Each row was made from one small tree. The marks that hang from a mark follow it in brackets, in alphabetical order. Every link used is in the known rows. Write each row's tree.
Known rows
pakan{dezit{bivib bufev} dipi}: -2.26  2.04  0.11 -0.16 -3.87  0.40  3.92 -3.51  1.48  0.57  5.07 -3.66  1.12 -0.30 -0.58 -2.49  1.36  0.59  2.71  1.26  2.75  1.11  1.06 -5.11
pakan{dezit{bivib} dipi}: -1.40  1.96 -1.42 -1.19 -2.98  0.31  4.93 -3.27  1.91  0.37  3.53 -2.82  0.78 -1.56  0.22 -1.67  0.51 -1.70  2.67  1.12  3.45  2.36  0.32 -5.25
fosul{bivib}:  1.38  0.53 -0.99 -0.85 -0.51 -0.29  1.06 -3.78  0.74 -0.80  2.21 -2.93 -1.50 -1.41  0.82  0.80 -1.25 -0.52  2.21 -1.34  1.05  1.21 -1.47  0.58
nuvu{gilid{pakan} volo zofe}:  0.43 -3.01 -0.15  0.84  0.07 -0.61  2.37 -0.27 -2.35  2.50 -0.25  1.48  0.75  1.44  1.81  0.29 -1.59  2.49  1.76 -2.57 -1.11  0.05  1.28  1.17
gilid{nuvu{volo} pakan{dipi}}: -2.11 -2.27 -1.06 -0.96  0.04  0.05 -0.57  0.43 -0.91  0.38  1.83  0.90  1.94  0.76 -1.26  1.08  0.11  3.74  0.02 -0.59  2.89  2.16 -0.29 -0.42
kera{volo{nakor{bibes gilid{nuvu} zofe}}}:  0.06  1.62  1.68  1.37 -0.24  1.19 -4.23  0.81 -0.40  0.01 -1.49  2.73 -4.37 -1.65  0.11  2.01  0.79 -2.70 -2.86  0.19 -1.59 -1.47 -2.86  1.98
nakor{gilid{nuvu} zofe}: -0.86 -0.91 -0.84  0.58  0.44 -1.52 -2.28 -0.38 -3.07 -1.47  0.39 -0.65 -3.30 -0.17  1.12  2.73 -1.05 -0.51  0.06  0.80 -0.40  1.12 -1.74  0.87
nakor{bibes gilid{nuvu pakan{dezit}} zofe}: -3.58 -1.85 -1.23 -0.29 -1.10 -2.49 -3.08 -0.62 -2.52 -1.64  1.42  1.28 -2.77 -0.98 -0.45 -2.03  0.64 -1.27 -1.17  5.31  0.74  1.25 -3.06 -1.02
gilid{nakor}:  1.84  0.73  0.45 -0.56  1.59  0.86  0.59  0.06  1.71 -1.65 -0.61 -1.25  2.83  0.78 -0.51  1.38 -0.92 -0.25  0.26 -1.34  0.00  0.67  1.65  0.99
dezit{bufev}: -0.47 -0.20  0.50  0.91  0.56  0.09 -0.75 -2.03  0.47 -0.48  1.92 -2.55  0.80  0.82 -0.51  0.39 -1.58  1.92  1.64 -0.11  0.28 -1.27  1.13  1.47
bufev{dezit{pakan}}:  1.08 -0.90  0.03 -1.70  1.27 -2.53  1.07 -1.44  0.55 -1.97  1.60 -3.48  1.25 -1.16 -0.33  0.53 -1.75  0.13 -0.09  3.05  1.90  1.93  2.81  0.52
nuvu{zofe}: -0.74 -1.43  0.11 -0.41  2.73 -1.50  1.91 -2.17 -0.49  1.11 -0.77 -1.87 -0.89  1.56  1.70  1.28 -2.37 -1.51  1.10 -1.40 -1.27  0.60  0.61 -0.59
gilid{nakor{zofe} pakan{dipi}}:  0.03 -1.53 -2.75 -0.45  2.82 -1.32  0.24  3.61  0.98  0.54 -1.78  0.49  2.30  1.69  0.76 -0.51  0.59  1.28  0.33 -0.59 -1.79  0.78 -0.87 -2.83
nuvu{gilid{pakan{dezit{bivib}}} volo zofe}: -0.44 -1.28  1.03 -0.13 -3.60 -0.93  5.89 -2.59 -1.64  2.65  2.71 -0.51  0.88  0.45  1.29 -2.37  0.06  1.53  2.31 -1.83  1.08  2.05  1.95 -2.63
nakor{zofe}:  0.33 -1.02 -1.83  0.01  2.31 -1.97  0.15 -0.19 -0.04  0.61 -1.14 -2.01 -1.60 -0.33  1.27  0.90 -2.91 -0.25  1.35 -0.92 -1.25 -0.49 -0.75 -0.23
volo{nakor}:  2.03  1.83  0.44 -0.57  2.75  0.14  0.13 -0.07  2.51  0.50 -0.60 -0.72  1.88  0.19 -1.07  0.88 -1.29 -0.16  0.19 -1.37  0.45  0.16  1.31  2.32
pakan{dezit{bivib bufev}}: -1.34  1.54  1.78 -0.07 -3.05 -0.42  2.67 -4.24  1.35 -0.38  5.02 -4.63  1.02 -0.08 -0.78 -2.43  0.05  1.01  2.13  0.63  2.52  0.88  1.59 -2.35
volo{nakor{bibes}}:  0.73  2.22 -0.51 -0.36  1.61  1.41 -1.16 -0.67  2.79  0.11 -1.75  0.62  0.64 -0.09 -1.60 -0.74 -0.09 -1.90 -0.87  0.85  0.99 -1.72  0.22  1.91
gilid{nakor{bibes zofe} nuvu pakan}: -1.32 -2.17 -1.17 -0.93  2.58 -1.19 -3.93  1.95 -0.66 -1.48 -1.96  0.65  0.47  2.11 -1.61 -0.59  1.52  1.21 -3.18  1.60 -0.38  1.10 -1.47 -0.29
dezit{bivib bufev pakan}: -0.20 -0.62  0.48 -0.12 -1.30 -0.13  1.50 -2.99  0.90 -0.42  4.26 -5.40  2.72  1.63  0.01 -1.14  2.02  1.86  1.80  0.61  1.59 -1.27  1.87  0.80
nuvu{gilid{nakor} volo zofe}:  2.67  0.26  2.14  0.22 -1.02  2.03  4.17  0.73 -2.02  0.75 -1.56  0.73  1.19  1.32  0.90  2.01 -0.81  0.72  0.90 -4.12 -2.77  0.56  3.51  0.20
volo{nakor{bibes zofe}}:  0.52  1.61 -1.10 -0.18  2.60 -0.30 -1.24  1.07  1.76  1.09 -3.34  0.24 -1.49 -0.07 -0.60 -1.01 -0.65 -1.75 -1.10  0.25 -1.38 -2.05 -0.77  0.45
volo{nakor{bibes gilid{nuvu} zofe}}: -0.68  1.64 -0.18  0.43  0.71  0.10 -3.53  1.06 -1.21 -0.83 -1.78  1.55 -3.12 -0.02 -0.61  0.79  1.14 -2.23 -2.31  2.09 -0.42 -0.51 -1.84  1.49
kera{volo{nakor{bibes gilid zofe}}}:  1.20  2.23  1.06  2.26 -0.28  1.46 -2.53  1.24  1.31  0.69 -2.72  2.86 -3.70 -2.39  1.39  0.48 -0.14 -3.86 -0.93 -0.49 -2.54 -3.99 -2.73  2.01
kera{volo}:  1.20 -0.35  0.81  0.94  0.44  0.72 -0.45 -2.01  1.98  0.42  0.80 -0.48 -0.65 -2.00  1.23  2.41 -2.66 -0.73  0.93 -2.15 -0.19 -1.02 -0.77  1.90
nuvu{gilid{nakor{bibes} pakan{dezit}} zofe}: -0.35 -0.96 -0.26 -0.48 -0.67 -0.28  2.24 -0.50 -1.01  0.07 -0.32  1.95  1.37  1.22 -0.20 -2.77  1.65 -1.25 -0.42  2.53 -1.91  1.47  1.17 -2.06

Which tree is each row?
-0.09  0.72 -1.51 -1.72 -1.53 -1.00  4.01 -1.97  1.60 -0.71  2.72 -4.21  1.66 -0.84  0.35 -0.45  1.22 -0.41  0.88  2.77  4.11  2.67  2.08 -3.97
bufev{dezit{bivib pakan{dipi}}}
-1.15 -1.32  1.30 -1.20 -0.12  1.79 -2.79  1.01 -0.05 -2.10 -0.73  1.98  2.85  1.50 -3.00 -0.32  1.49  2.38 -2.79  0.08  2.18  0.71  0.55  1.44
gilid{nakor{bibes} nuvu{volo} pakan}
-2.14 -0.39 -1.54  0.84 -0.59 -0.17 -3.50 -0.80 -2.80 -1.73 -0.91  0.67 -4.43 -0.61  0.53  1.07  0.05 -2.30 -0.99  2.98  0.13 -0.82 -2.74  0.48
nakor{bibes gilid{nuvu} zofe}
-0.86 -1.25 -1.28 -0.22 -0.16  0.06  0.98 -0.72  0.05 -0.19  3.39 -2.95  2.37  0.95 -0.14 -0.24  1.59  1.50  1.98  2.25 -0.21 -1.19  1.37 -0.25
dezit{bufev pakan{dipi}}
 0.51  2.43  0.96  1.13 -0.93  1.84 -0.93  2.11 -0.16  0.22 -3.27  2.67 -2.32 -1.33  0.35 -0.91 -0.48 -2.17 -0.34 -0.74 -1.18 -3.76 -0.51  1.81
nuvu{volo{nakor{bibes gilid zofe}}}
 1.57 -1.06 -1.33  0.96 -1.06  1.73 -0.11  3.28 -1.28  0.31 -2.91  3.25  1.05  0.16 -0.03 -1.59  0.59  2.25 -0.37 -0.82 -1.79 -2.01  0.25  0.68
nuvu{gilid{nakor{bibes zofe} pakan} volo}
 2.09  1.38  1.50 -0.44  1.98 -0.46  0.92  2.35  0.95  1.74 -2.19 -0.33 -0.05 -0.48 -0.23  0.53 -2.31  1.26  0.16 -4.09 -1.57 -0.96  1.30  0.96
nuvu{volo{nakor{zofe}}}
 2.08 -0.93 -2.24  0.60 -0.83  1.07  2.18  4.62 -1.43  1.28 -1.58  2.63  2.22  0.39  0.84 -0.03  0.64  3.63  1.32 -2.36 -1.97  0.10  0.75 -1.65
nuvu{gilid{nakor{zofe} pakan{dipi}} volo}
 0.85  0.22  0.07 -1.62 -0.68 -1.91  2.74 -2.74  1.44 -1.45  2.47 -5.00  1.58 -0.75 -0.03 -0.37  0.02  0.02  0.36  1.96  3.83  2.14  2.59 -1.12
bufev{dezit{bivib pakan}}
-1.07 -0.24 -1.23 -0.18 -2.16  0.68  2.69 -2.16  0.96  0.41  4.45 -4.47  2.79  1.47  0.30 -1.30  3.20  1.38  2.39  1.28  1.92 -1.02  1.37 -1.94
dezit{bivib bufev pakan{dipi}}
 1.56  1.91  3.18  1.16  0.04  1.50 -2.95 -0.42  0.64 -0.75  1.39  1.70 -1.03 -1.13 -0.14  4.00  0.11 -1.00 -1.56 -1.44  0.29  0.71 -0.79  3.95
kera{volo{nakor{gilid{nuvu}}}}
 0.13 -2.35  1.35 -1.20  1.97 -1.46 -1.63  3.31 -1.41 -0.65 -0.95  0.23  2.00  1.93 -1.23  1.00 -0.22  4.35 -1.92 -2.86 -0.60  2.17  0.59  0.25
gilid{nakor{zofe} nuvu{volo} pakan}
 2.57  1.14  1.52  0.60  2.65 -0.76 -0.57  1.43  2.31  2.22 -1.59  0.10 -1.35 -1.41  0.99  1.76 -2.14 -0.49 -0.51 -3.74 -2.86 -1.11 -0.86  1.29
kera{volo{nakor{zofe}}}
-4.38 -0.73 -2.39 -0.50 -2.75 -0.04 -1.81 -1.51 -1.41 -1.96  3.01  2.47 -0.59 -1.03 -1.17 -1.73  2.41 -1.79 -0.33  6.49  3.22  2.02 -2.56 -2.23
nakor{bibes gilid{nuvu pakan{dezit dipi}}}
-0.70  0.02  1.65  0.41 -2.28  1.36 -1.21 -1.19 -2.52 -2.07  1.72  0.43 -0.92 -0.78 -0.19  2.89 -1.15  0.61  0.39 -0.80  2.33  0.68  0.43  2.77
nakor{gilid{nuvu{volo}}}
 1.98  2.78  2.29  0.79 -0.76  2.03  0.37  0.88  0.70 -0.52 -0.54  1.62  1.02 -0.84 -0.01  1.14 -1.03 -0.42  0.96 -2.41  0.72 -1.64  1.59  3.71
nuvu{volo{nakor{gilid}}}
 0.76 -0.31  2.32 -1.25  0.86  0.08 -0.20  2.24 -1.74 -1.06 -1.11 -0.88  0.19  0.81 -1.19  2.50 -0.98  2.47 -1.59 -3.33 -1.14  2.04  1.34 -0.28
gilid{nakor{zofe} nuvu{volo}}
 1.42 -1.23 -3.04  0.96  0.69  0.47 -1.16  2.51 -0.58  0.00 -2.71  2.39  0.83  0.59  0.35 -1.49  1.14  0.94 -0.52  1.27 -2.03 -1.41 -0.74  0.41
nuvu{gilid{nakor{bibes zofe} pakan}}
-0.67 -0.79 -1.42 -1.66  1.16 -2.38  1.92  2.69  0.93  0.06  0.34 -0.04  2.23  0.19 -0.16 -2.27  0.47  0.56  0.57  1.08 -1.56  2.60 -0.26 -4.82
gilid{nakor{zofe} pakan{dezit dipi}}
 1.42  1.63  1.07  0.65 -0.85  2.54  2.48 -0.15 -0.92  2.64 -2.74  2.61 -0.94  0.43 -0.10 -0.11 -0.06 -0.98 -0.24 -1.94 -1.47 -1.67  2.02  1.20
nuvu{gilid volo{nakor{bibes}} zofe}
-1.95 -1.38  1.00  0.27  0.81 -1.29 -0.50 -2.37 -3.37 -0.81  0.77 -0.64 -2.52  1.78  1.42  3.22 -0.57 -2.03 -0.15  0.40 -0.45  1.98 -0.41  0.50
nakor{gilid{nuvu{zofe}}}
 1.37  1.53  0.74  0.85  1.57  0.68 -1.70  0.91  2.51  2.01 -3.03  1.45 -2.73 -1.89  0.34  0.08 -1.04 -2.25 -1.45 -1.66 -2.32 -3.02 -1.85  0.88
kera{volo{nakor{bibes zofe}}}
 2.38  1.85  1.88  2.15  0.86  0.08 -1.42  1.75  1.10  1.05 -1.44  1.56 -2.58 -1.82  2.19  2.11 -1.50 -2.23  0.13 -2.63 -3.04 -2.16 -1.68  2.40
kera{volo{nakor{gilid zofe}}}
-3.40 -0.93 -3.68  0.45 -1.85 -1.21 -0.26  0.41 -0.76 -0.31  0.36  2.33 -2.13 -1.91  1.20 -3.72  1.03 -2.98  1.24  5.31 -0.01 -0.96 -3.47 -3.92
nakor{bibes gilid{pakan{dezit dipi}} zofe}
-1.18  0.10 -0.54 -1.18 -1.02 -1.17  1.18  0.14  1.95 -0.46 -0.07 -1.22  1.25  0.34 -0.62 -4.93  2.18 -0.91 -0.76  1.68  0.64  0.65 -0.87 -4.36
gilid{nakor{bibes zofe} pakan{dezit{bivib}}}
-1.04 -0.89  0.45 -0.91  2.03 -0.91 -3.39  2.49 -0.34  1.06 -2.10  1.82 -0.18  1.15 -2.37 -0.96  0.53  2.71 -2.96 -0.51  0.37 -0.24 -0.73  1.32
gilid{nuvu{volo{nakor{bibes zofe}}} pakan}
-0.51  0.24  1.61  1.36  0.07  1.36 -5.65  0.14  1.09 -0.61  0.19  4.13 -0.47 -0.39 -0.97  0.92  1.96 -0.91 -2.89  1.37  1.28 -0.95 -2.74  4.14
kera{volo{nakor{bibes gilid{nuvu pakan}}}}
 0.45 -1.56  0.42  0.69 -0.89  1.86  1.42  1.18 -1.62  0.81 -2.68  3.18  1.68  2.03  0.23 -1.14  1.19  0.85 -0.47 -1.22 -1.74 -1.20  1.69  0.25
nuvu{gilid{nakor{bibes} pakan} volo zofe}
